Known rows, with every way that one mark hangs from another
k_309{k_226{k_792{k_721} k_997}}: [  4.4  -0.5  -8.9  -9.2  -1.5  -7.9  -9.3  -6.9  -3.1   0.2 -11.0  -0.3
   4.9  -0.4   2.5]
k_226{k_309 k_702 k_792{k_721}}: [ 3.9  7.6 -5.9 -7.1  2.4 -7.7 -3.7 -9.3  0.1 -3.5 -2.5 -2.4 -8.9  2.6
 -0.1]
k_309{k_226{k_366 k_792 k_997}}: [ 2.1 -2.5 -3.6 20.8 -7.7  3.9  2.7  9.6 -3.1 -2.5  4.0 -0.9  1.1  3.3
  1.6]
k_792{k_226{k_309 k_366 k_702 k_997} k_721}: [-0.3  3.5  4.8 34.6 -2.7  9.9  7.8  2.3  2.0 -0.3  3.5  3.3  7.2 -0.5
  0.9]
k_997{k_226{k_366 k_702 k_792{k_721{k_727}}}}: [ 2.2 -7.5  7.4 -5.5  8.9 -5.7 10.8  2.0  0.6 10.4  3.1  2.9 14.2  3.6
 -1.4]
k_727{k_721{k_792{k_226}}}: [ -9.8   0.5   3.3 -54.0  -0.3  -5.9  -7.9 -11.7  -0.7   9.4 -22.0  -2.7
  -9.9 -16.1   1.0]
k_997{k_226{k_309 k_366 k_702 k_792{k_721}}}: [ 5.5  2.4 10.9 17.9  7.9 -0.9 15.4 -3.6  1.4 -3.3  9.1 -0.8  5.2  4.5
 -0.2]
k_997{k_226{k_309 k_792}}: [  1.4  -0.7   3.3 -23.8   5.4  -4.6   0.1 -12.4   1.9 -10.1   0.9  -5.1
  -9.5  -0.6   0.2]
k_997{k_226{k_366 k_702 k_792{k_721}}}: [ 2.7 -0.6  6.8  4.6  5.6 -2.1 16.6 -0.2  1.1  8.5  1.6 -1.2 13.2  4.8
 -0.3]
k_997{k_226{k_309 k_366}}: [-2.5 -0.4  7.5 -5.2  4.1  8.9  7.4 -1.5  3.3 -6.0  0.0 -2.0  0.7 -1.7
 -1.0]
k_226{k_309 k_366 k_702 k_792{k_721{k_727}} k_997}: [ 7.8 -4.9  0.3 29.1  0.8 -4.6  3.6  5.3 -0.4  2.4 17.5  2.1 -3.9  6.5
 -1.3]
k_721{k_727 k_792}: [ -5.3  -5.9  -9.8 -59.0   2.4  -4.8 -20.3  -1.5   0.3   8.7 -14.9  -0.5
  -9.3  -4.2  -2.3]
k_727{k_721{k_792{k_226{k_309 k_702}}}}: [ -7.6   6.5   6.6 -21.5  -0.6  -3.0  -7.4  -8.5  -0.1  -2.9  -5.0  -1.5
 -11.2 -10.4   1.1]
k_309{k_226}: [ -7.0   5.1 -10.2 -31.5  -3.9   2.8 -15.6   0.3  -1.7  -4.9 -21.9  -0.8
   5.0  -3.9   0.7]
k_721{k_727 k_792{k_226{k_309 k_366 k_702}}}: [-4.5 -0.7  7.0  2.8  2.4 12.2 -1.9  7.8  0.7 -1.9  5.7  4.4 -6.2 -3.3
 -1.2]
k_226{k_309}: [ -4.6   4.9  -8.6 -28.8  -1.6   0.0 -11.8  -6.1   1.4  -7.1 -12.1  -3.8
 -14.4  -3.6  -1.2]

Rows
[-0.3 -3.4  5.1 25.9  1.4  7.1  1.1  4.8  1.2  2.5  4.9  6.6  8.6 -1.8
 -0.4] : k_792{k_226{k_309 k_366 k_702 k_997} k_721{k_727}}
[-0.7  1.6 -3.6 34.9 -9.6  8.6  4.3 13.0  2.1 -2.6 15.1 -1.6 -1.4  7.7
 -0.9] : k_226{k_309 k_366 k_702 k_997}
[  1.0  -2.3  -6.6 -37.2   7.2 -10.6 -17.2  -7.0  -4.0   1.2 -20.1   3.3
   2.4  -5.6   0.4] : k_309{k_226{k_792{k_721{k_727}}}}
[ 0.7 -1.4 -9.3 -5.8 -7.2 -3.3 -9.3  0.7 -3.1 -3.8 -2.6 -2.2 -0.1  1.7
  2.2] : k_309{k_226{k_792 k_997}}
[ -7.3  -3.6  -2.7 -54.5   6.2  -3.6 -13.7 -10.6   0.6  10.4 -29.8   4.2
   4.2 -12.0  -0.9] : k_792{k_226 k_721{k_727}}
[-2.7  0.5 11.3 24.3 -5.8  4.3  7.7  3.4 -0.1  0.8 13.0 -0.4 -6.1 -6.0
  1.4] : k_727{k_721{k_792{k_226{k_309 k_366 k_702 k_997}}}}
[ 2.2  6.5 -1.0 17.5  0.1  0.9  5.3  6.4 -3.6  0.2 -6.0  1.7 10.8  2.6
  1.2] : k_309{k_226{k_366 k_702 k_792{k_721}}}
[  4.5   0.8  -2.0  40.9  -9.0   2.6  10.0   9.8   0.3  -5.0  23.7  -3.6
 -10.3   9.9  -0.3] : k_226{k_309 k_366 k_702 k_792 k_997}
[ -1.8   2.9 -10.3   7.2  -9.4   1.8  -8.2   3.7   1.9  -4.8   8.6  -2.3
  -3.1   6.4  -0.1] : k_226{k_309 k_702 k_997}
[ -2.0  -2.3  -0.6  -1.9   2.0  -0.5 -11.1  -4.0   1.2   1.2  -1.4   6.3
   7.3  -2.5   0.2] : k_792{k_226{k_309 k_702 k_997} k_721{k_727}}
[ 0.1 -0.7 -3.8 16.3 -7.0  7.6  2.4  5.7  1.6 -3.0  6.0 -2.7 -8.8  1.8
 -1.0] : k_226{k_309 k_366 k_997}
[  3.3  -3.7   6.6 -14.4   8.3  -4.3  14.1  -7.3   1.3   7.8  -7.4  -1.9
   7.1  -1.9  -0.3] : k_997{k_226{k_366 k_792{k_721}}}
[ 5.2 -4.1 11.3  9.6 12.3 -3.8  9.4 -1.5  0.8 -0.3 11.1  2.1  5.2  3.2
 -1.5] : k_997{k_226{k_309 k_366 k_702 k_792{k_721{k_727}}}}
[ 8.3  1.5 -0.3 38.1 -2.8 -2.2  9.6  2.8 -0.1  0.2 15.4 -1.6 -4.0  7.6
 -0.1] : k_226{k_309 k_366 k_702 k_792{k_721} k_997}
[  1.3   0.6  -3.2  38.1 -10.8   5.9   5.9  16.3  -3.0  -2.4  13.5   0.3
   7.5   9.1   1.7] : k_309{k_226{k_366 k_702 k_792 k_997}}
